What can hang from each mark:
J_691: J_488
J_807: J_18 J_488
J_828: J_488
J_80: J_488
J_204: J_488
J_18: J_807
J_545: J_488
J_488: J_80 J_233 J_691 J_753 J_807 J_881

Each row was made from one small tree. Brackets hold a mark, then the marks that hang from it, in the order of their numbers. Every link used is in the known rows. Write each row's tree.
Known rows:
(J_488 J_233 J_691 J_753 J_807 J_881): [ 2.76 -0.41 -1.33 -3.18  6.25 -2.97 -4.87 -3.68 -1.22  4.59  2.25 -4.11
  5.03  2.52 -1.70  2.71 -0.85 -2.64  0.49  4.55  5.08  0.61 -1.81]
(J_488 J_233 J_881): [ 0.29  1.30 -0.82  0.16  2.22 -1.81 -1.78 -1.55  0.12  1.61  1.37 -1.94
  3.03  2.32  0.00  0.64  0.12 -1.52  0.94  2.76  2.77 -0.28 -0.43]
(J_807 (J_488 J_881)): [-0.52  1.05  0.93 -1.71 -1.19 -0.06 -0.24 -1.30 -0.62 -0.12  2.84 -1.56
  1.34  3.69 -0.40  1.51 -1.02  0.18 -0.11 -0.08  0.78 -0.83 -2.05]
(J_204 (J_488 J_233 J_807)): [ 0.52  0.18 -1.04  0.34  3.78 -0.04 -2.36 -1.56 -2.94  0.26 -0.02 -0.76
  1.31  1.77 -1.30  1.38  0.14 -1.13 -0.63  0.16  3.84  1.95 -0.07]
(J_545 (J_488 J_807)): [ 1.68 -2.60  0.75 -3.68  1.71  0.68 -1.16 -1.00 -2.03 -1.06 -0.11  0.34
 -0.04 -0.07 -1.52  1.08 -1.26  2.62  0.09 -1.37 -0.31  0.00 -0.02]
(J_80 (J_488 J_233 J_691 J_807 J_881)): [ 3.37  2.36 -1.08 -2.60  4.45 -1.75 -4.61 -2.50 -2.18  4.24  1.45 -2.14
  4.36  5.24 -1.10  2.46  1.25 -0.31  1.69  4.22  5.01  2.05 -3.42]
(J_204 (J_488 J_233 J_691 J_881)): [-0.28  2.07  0.28  0.44  2.62 -2.34 -2.62 -2.89 -2.04  1.49  0.99 -4.42
  4.22  4.00  0.08  1.68 -0.01 -2.73  0.01  2.90  6.83  1.30 -1.39]
(J_204 (J_488 J_80)): [-0.84  0.31  1.70  1.65  1.91 -0.03 -1.87 -1.75 -1.80 -2.16  0.97  1.50
 -0.29  0.99 -2.53  2.00 -1.27 -1.66 -0.23 -2.41  3.34  1.67  0.42]
(J_545 (J_488 J_233 (J_807 J_18))): [ 1.30 -1.77 -0.57 -4.11  3.98 -0.43 -2.01 -2.73 -3.48  0.38 -1.11 -2.71
 -1.81  1.15 -1.28  0.55 -0.71  3.21  0.51  0.84  0.71 -0.69 -1.41]
(J_80 (J_488 J_691)): [ 1.85  1.66  0.32 -1.84  0.20 -1.01 -1.15 -0.59 -1.55  1.34  0.38 -1.59
  0.70  2.37 -0.81  1.21  1.32 -0.18  0.88  1.85  2.92  1.23 -2.68]
(J_828 (J_488 J_80 J_233)): [-1.33 -0.75  1.79  0.63  4.57 -4.06 -1.92 -1.00 -2.81 -1.89  3.08  0.89
 -0.52  0.36 -2.30  1.49 -2.33 -2.28  1.17  1.11  3.66 -1.45  1.47]
(J_545 (J_488 J_881)): [ 1.22 -0.50  1.97 -2.83 -0.49 -0.26 -1.06 -1.64 -0.32 -1.47  0.87 -1.44
  2.39  1.69 -1.26  1.44 -1.05  1.35  0.57 -0.64  0.67 -0.88 -0.11]
(J_691 (J_488 J_807)): [ 0.86 -2.00 -0.27 -3.04  2.16  0.86 -1.61 -0.94 -3.75  0.29  0.20 -0.59
 -0.69  1.91 -0.48  1.01 -0.16 -0.05 -1.83 -2.29 -0.91  1.00 -1.85]
(J_204 (J_488 J_691 J_807)): [ 0.46 -0.06  0.13 -0.94  2.53  0.64 -2.29 -1.69 -2.93  1.16 -0.18 -0.78
  2.02  2.01 -0.46  1.54 -0.64  0.36 -0.99 -0.08  3.32  2.53 -1.47]
(J_18 (J_807 J_488)): [-0.27 -0.53 -0.12 -1.71  1.09 -0.20  1.22 -1.71 -2.52 -1.76  1.78 -1.44
 -2.03  1.43 -1.07  0.24 -1.70  1.06 -0.21 -1.37  0.50 -1.18 -2.03]
(J_80 J_488): [ 2.33  1.27  0.18 -1.14 -0.83  0.13 -0.91 -0.04 -0.69  0.18  0.35  0.16
  0.36  1.70 -1.94  0.98  1.63  0.27  0.55 -0.57  1.07  1.24 -1.49]
(J_204 (J_488 J_691)): [-0.69  0.67  1.09  0.08  0.34 -0.48 -0.95 -1.33 -2.24 -0.17 -0.24 -2.33
  1.05  1.49  0.02  0.97 -0.15 -1.16 -0.96  0.09  4.03  1.43 -1.15]
(J_18 J_807): [ 1.08 -0.58 -0.74 -0.23  2.10  0.01  0.10 -1.50 -1.05 -0.54 -0.08 -0.06
 -0.37  0.11 -0.60 -0.05 -1.00  1.24  0.43 -1.20  0.32 -0.38 -0.26]
(J_488 J_80 J_233 J_753 J_807 J_881): [ 2.61 -0.75 -0.49 -1.67  7.79 -2.67 -5.57 -4.03 -0.88  2.66  3.48 -0.32
  3.42  2.19 -4.40  3.79 -2.07 -2.95  1.07  1.84  4.21  0.99 -0.34]
(J_80 (J_488 J_753 (J_807 J_18))): [ 4.97 -0.57 -0.63 -4.60  2.13  0.87 -4.56 -2.89 -2.16  3.08  0.31 -2.00
  0.33  2.34 -4.89  2.51  1.25  2.20  0.15 -1.55  0.17  1.61 -2.74]
(J_80 (J_488 J_233 J_691 J_753 J_881)): [ 3.67  1.59 -0.46 -3.25  3.11 -3.78 -4.28 -3.30 -1.16  3.63  2.60 -5.47
  4.42  3.71 -3.58  3.29  1.22 -3.65  1.04  4.10  6.61  0.91 -2.75]
(J_828 (J_488 J_80 J_233 J_691 J_807)): [-0.61 -1.08  1.52 -1.05  7.76 -4.20 -3.91 -1.77 -4.27  0.63  2.98  0.47
  0.37  1.54 -1.62  1.91 -3.19 -1.25  1.20  3.25  4.69 -0.48 -0.23]
(J_80 (J_488 J_233 J_691 J_881)): [ 2.09  2.91 -0.34 -1.51  2.29 -2.55 -3.02 -2.17 -1.22  3.04  1.53 -3.47
  3.54  4.76 -0.97  1.82  1.56 -1.80  1.62  4.61  5.69  1.03 -3.01]
(J_828 (J_488 J_80 J_691 J_881)): [-0.74  0.34  3.87 -0.72  3.27 -3.49 -3.46 -2.29 -2.17  0.06  3.82  0.16
  3.28  3.14 -1.55  2.52 -3.39 -0.46  1.11  1.23  3.52 -0.99 -0.45]
(J_807 J_18 J_488): [-1.09  0.43  0.50 -2.30 -1.00  0.46  0.56 -1.31 -2.28 -0.21  0.66 -2.52
 -3.29  2.61 -0.35  0.10 -0.52  2.48 -0.61 -0.42 -1.07 -1.16 -3.04]
(J_204 (J_488 J_753)): [ 1.19 -1.22  0.61 -0.79  0.20 -0.46 -1.78 -2.00 -1.23 -0.95  1.20 -2.63
  1.44 -0.06 -3.75  2.22 -0.29 -2.63 -1.72 -2.58  3.04  1.23  0.50]

Which tree is each row?
[ 0.04  0.25 -0.39 -1.91  2.12 -1.89 -1.69 -2.34 -2.93  0.62  1.48 -3.95
  1.81  3.86 -0.12  1.16  0.39 -3.19 -0.73  0.83  2.48 -0.33 -1.96]
(J_691 (J_488 J_233 J_881))
[-1.01 -0.22 -0.47 -0.48  5.51 -2.59 -0.09 -2.97 -3.69 -2.03  3.18 -0.71
 -3.69  1.60 -2.39  1.37 -2.86 -1.38  1.23  1.16  4.02 -1.15 -1.71]
(J_18 (J_807 (J_488 J_80 J_233)))
[ 1.99 -1.83  1.53 -3.04  4.86 -3.97 -3.85 -4.40 -1.27 -1.09  3.35 -2.90
  1.72  0.90 -5.31  3.71 -2.44 -3.23  1.12  1.18  5.20 -1.12  0.37]
(J_545 (J_488 J_80 J_233 J_753 J_881))
[ 0.92  0.71 -0.53 -0.01  6.72 -1.32 -4.51 -2.79 -1.32  2.13  2.49  1.64
  2.68  3.08 -1.82  2.26 -1.76 -1.03  1.72  2.34  3.48  1.27 -0.70]
(J_488 J_80 J_233 J_807 J_881)
[ 5.21  0.69  0.20 -4.72  3.07 -0.94 -5.51 -3.02 -1.07  4.33  2.35 -2.37
  5.45  4.18 -3.99  3.96  0.32 -0.45  0.63  1.49  3.80  2.13 -3.34]
(J_80 (J_488 J_691 J_753 J_807 J_881))
[ 1.32 -2.32  1.68 -3.10  3.97 -0.09 -2.22 -1.86 -2.31 -2.00  1.10  2.52
 -1.21  0.20 -3.06  2.13 -2.78  1.76  0.81 -1.54  0.79  0.42  0.08]
(J_545 (J_488 J_80 J_807))
[ 1.98 -1.48 -1.21 -2.00  7.53 -2.00 -5.00 -4.09 -2.75  2.70  1.45 -1.67
 -1.41  0.75 -4.22  2.36 -1.59 -0.67  0.65  1.35  2.73  0.87 -1.26]
(J_488 J_80 J_233 J_753 (J_807 J_18))
[ 0.16  0.05  0.56 -1.99  4.10 -3.64 -2.98 -4.11 -1.54  0.07  5.19 -2.95
  0.64  3.00 -4.46  3.84 -2.29 -4.28  0.62  2.09  4.98 -0.82 -1.65]
(J_807 (J_488 J_80 J_233 J_753 J_881))
[ 0.91 -1.23  2.35 -1.05  5.37 -5.32 -4.65 -3.24 -1.85 -0.02  5.20 -1.72
  3.43  1.72 -4.91  3.60 -3.06 -3.86  1.00  1.02  4.98 -1.61  1.17]
(J_828 (J_488 J_80 J_233 J_753 J_881))
[-2.00  0.73 -0.02 -0.89  3.57 -2.16 -0.97 -2.79 -3.36 -0.32  1.97 -2.08
 -4.81  2.78 -1.61  0.96 -1.48 -0.17  0.70  1.87  2.49 -1.21 -2.72]
(J_807 J_18 (J_488 J_80 J_233))
[ 1.70 -1.44 -0.98 -2.23  8.56 -3.80 -4.60 -3.41 -2.61  2.62  2.42 -1.72
  0.44  0.41 -3.37  3.08 -2.07 -3.64  0.97  4.04  5.69  1.22 -1.11]
(J_488 J_80 J_233 J_691 J_753 J_807)
[ 0.86 -2.48  1.20 -2.78  3.16 -2.04 -2.45 -2.81 -3.05 -1.14  2.35 -1.71
 -1.87  0.44 -4.51  2.79 -1.63 -4.25 -1.36 -2.55  1.90  0.22 -1.09]
(J_691 (J_488 J_80 J_753))
[-0.62  0.28  2.44  0.59  4.62 -4.00 -3.52 -2.11 -2.04 -0.72  4.10  0.24
  2.64  2.61 -2.39  2.27 -2.77 -1.82  1.40  1.44  3.92 -1.49  1.07]
(J_828 (J_488 J_80 J_233 J_881))
[ 2.54  2.71  0.98 -1.86  0.08 -0.99 -2.73 -1.71 -0.73  2.69  1.22 -2.02
  3.90  4.54 -1.17  1.92  1.26  0.04  1.09  1.96  3.47  1.26 -3.25]
(J_80 (J_488 J_691 J_881))
[ 1.68 -0.29  1.40 -0.86  3.04 -1.96 -4.00 -3.19  0.61  1.15  3.36 -0.17
  2.99  1.43 -4.20  3.39 -2.16 -2.66  0.66 -0.46  2.62  0.43  0.03]
(J_488 J_80 J_753 J_881)
[ 1.55  0.85  0.53 -0.49  1.46  1.73 -3.70 -2.22 -1.38  1.08  0.97  0.57
  4.80  3.85 -1.57  2.26 -0.57  0.98 -0.57 -2.31  2.02  2.31 -0.67]
(J_204 (J_488 J_807 J_881))
[ 1.91 -1.45 -1.87 -2.99  6.07 -3.09 -3.39 -2.38 -1.98  3.60  1.35 -3.76
  1.59  0.08 -1.78  1.94 -0.56 -2.87  0.15  4.24  4.51  0.83 -1.18]
(J_488 J_233 J_691 J_753 J_807)
[-1.11 -0.80 -0.05 -0.84  4.57 -2.72 -1.45 -2.01 -4.07 -1.32  1.42 -1.46
 -2.73  1.42 -1.60  1.32 -0.83 -4.19 -0.44  0.44  3.15 -0.12 -1.30]
(J_691 (J_488 J_80 J_233))
[ 3.25 -3.78  0.64 -5.33  2.56 -0.58 -2.45 -2.05 -1.64 -0.80  0.89 -1.51
  0.57 -1.02 -4.16  2.54 -1.68  0.47 -0.42 -1.72  0.64  0.02  0.16]
(J_545 (J_488 J_753 J_807))
[-1.71  0.71  0.68 -2.90 -0.25 -0.81  0.09 -1.86 -3.10  1.17  0.58 -4.47
 -3.15  3.17  0.59  0.06 -0.56  2.14 -0.55  1.83  0.86 -0.97 -4.39]
(J_807 J_18 (J_488 J_691))
[-0.01 -0.85 -1.11 -3.27  1.85 -2.29 -0.91 -3.10 -2.67  0.77  2.01 -6.12
 -2.90  1.54 -2.90  1.39 -0.32 -1.16 -0.74  1.64  2.18 -1.68 -2.60]
(J_807 J_18 (J_488 J_233 J_753))
[ 0.05  0.32 -0.35  0.33  6.13 -0.03 -4.21 -3.77 -4.29  0.86  0.25 -0.27
 -1.19  2.96 -2.72  1.84 -1.13  0.58  0.23 -0.52  3.82  1.95 -1.18]
(J_204 (J_488 J_80 J_233 (J_807 J_18)))
[ 0.45 -1.76  1.06 -3.28  4.95 -3.10 -1.61 -4.30 -3.24 -0.78  3.74 -2.67
 -2.35  1.17 -4.23  2.89 -3.89 -2.16  0.16  0.25  4.71 -0.78 -2.71]
(J_18 (J_807 (J_488 J_80 J_691 J_753)))
[ 3.60  0.11 -1.36 -2.37  2.28 -2.66 -2.52 -1.75 -1.17  1.12  1.59 -3.34
  0.65  0.78 -4.37  2.42  1.85 -3.39  0.61  1.65  4.38  0.77 -1.08]
(J_80 (J_488 J_233 J_753))
[-1.47  1.54  0.64 -0.32  3.42 -2.63 -1.92 -2.64 -1.80 -0.44  4.16 -1.01
  0.07  4.08 -1.82  2.25 -1.88 -2.39  1.20  2.42  4.13 -0.77 -1.74]
(J_807 (J_488 J_80 J_233 J_881))
[ 2.27 -3.37  1.35 -3.35  2.98 -1.60 -3.50 -1.15 -2.15  0.14  2.75 -0.34
  2.22 -0.19 -3.81  2.51 -2.21 -0.10 -0.78 -1.87  0.38 -0.67  1.15]
(J_828 (J_488 J_753 J_807))
[ 1.73  0.78 -0.08 -1.94  2.46  1.89 -3.80 -2.70 -0.99  3.63 -0.16 -0.51
  2.69  3.97 -0.42  0.93 -0.46  4.18  0.31 -0.66 -1.20  0.52 -2.31]
(J_488 (J_807 J_18) J_881)
[-0.75 -0.84  0.18 -2.41  5.12 -5.09 -1.82 -3.19 -2.93  0.29  4.32 -4.15
 -2.14  1.19 -3.33  2.86 -2.41 -4.97  0.43  4.31  6.51 -0.64 -2.54]
(J_807 (J_488 J_80 J_233 J_691 J_753))
[ 1.30  1.03  0.65 -1.17  4.53  1.00 -5.08 -3.62 -1.49  2.97  1.16  1.68
  1.24  4.11 -1.81  2.10 -1.81  3.42  1.06 -0.65 -0.21  1.05 -2.25]
(J_488 J_80 (J_807 J_18) J_881)
[ 0.62 -1.10 -1.70 -3.47  4.40 -0.24 -2.55 -2.64 -5.38  1.86 -0.75 -3.75
 -2.25  3.01 -0.40  0.43  0.28  0.65 -1.19  0.08  0.18  0.20 -3.27]
(J_691 (J_488 J_233 (J_807 J_18)))
[ 2.38 -1.88 -0.64 -3.36  3.95 -1.25 -3.18 -1.94 -1.23  2.89  0.98 -2.10
  1.73  0.23 -2.08  1.90 -1.12 -0.86 -0.38  1.78  2.23  1.17 -1.34]
(J_488 J_691 J_753 J_807)
[ 2.70  2.67 -0.50 -0.77  1.35 -1.57 -2.72 -1.66 -0.72  1.89  1.65 -1.79
  3.23  4.00 -1.79  1.88  1.88 -1.25  1.54  2.06  3.99  0.74 -1.87]
(J_80 (J_488 J_233 J_881))
[ 2.13 -1.60  0.69 -4.57  3.46 -4.38 -2.78 -4.10 -1.45  0.79  2.11 -6.68
  3.31  1.24 -2.94  2.81 -1.45 -2.62  0.55  3.69  5.93 -1.12 -1.00]
(J_545 (J_488 J_233 J_691 J_753 J_881))
[ 0.80 -0.36  2.21 -3.43  0.43 -1.66 -1.32 -2.34 -1.02  0.06  0.81 -2.95
  2.77  2.20 -0.29  1.57 -1.38  1.05  0.58  1.48  2.67 -0.85 -1.43]
(J_545 (J_488 J_691 J_881))
[ 3.13 -0.38  0.26 -2.67  2.06  1.43 -5.66 -4.73 -2.08  2.67  0.82 -3.31
  4.13  3.84 -4.14  3.32 -0.70  1.48 -1.32 -3.20  1.78  1.86 -1.77]
(J_204 (J_488 J_753 (J_807 J_18) J_881))
[ 3.37 -0.63 -0.40 -3.47  2.93  0.64 -5.05 -3.95 -0.67  4.18  0.98 -2.55
  3.21  2.87 -3.02  2.37 -0.78  2.25 -0.26 -0.79 -0.39  0.66 -2.03]
(J_488 J_753 (J_807 J_18) J_881)
[ 3.98  2.15 -0.08 -3.12  1.34  1.89 -4.82 -2.69 -1.56  3.78  0.17 -0.43
  2.57  5.85 -2.30  2.21  1.26  4.44  0.93 -1.29 -0.35  1.82 -3.65]
(J_80 (J_488 (J_807 J_18) J_881))
[ 0.65 -1.67 -1.31 -3.49  4.98 -4.36 -0.65 -3.84 -3.58  0.38  2.89 -6.55
 -1.35  1.06 -2.30  1.83 -2.14 -2.99 -0.17  3.11  5.66 -1.39 -2.87]
(J_18 (J_807 (J_488 J_233 J_691 J_753)))
[-1.18  0.74 -0.36  0.65  5.50 -3.82 -1.69 -1.83 -1.91  1.02  1.26 -1.05
 -1.09  0.74 -0.43  0.92 -1.32 -3.01  1.55  4.77  5.43  0.43 -0.96]
(J_488 J_80 J_233 J_691)
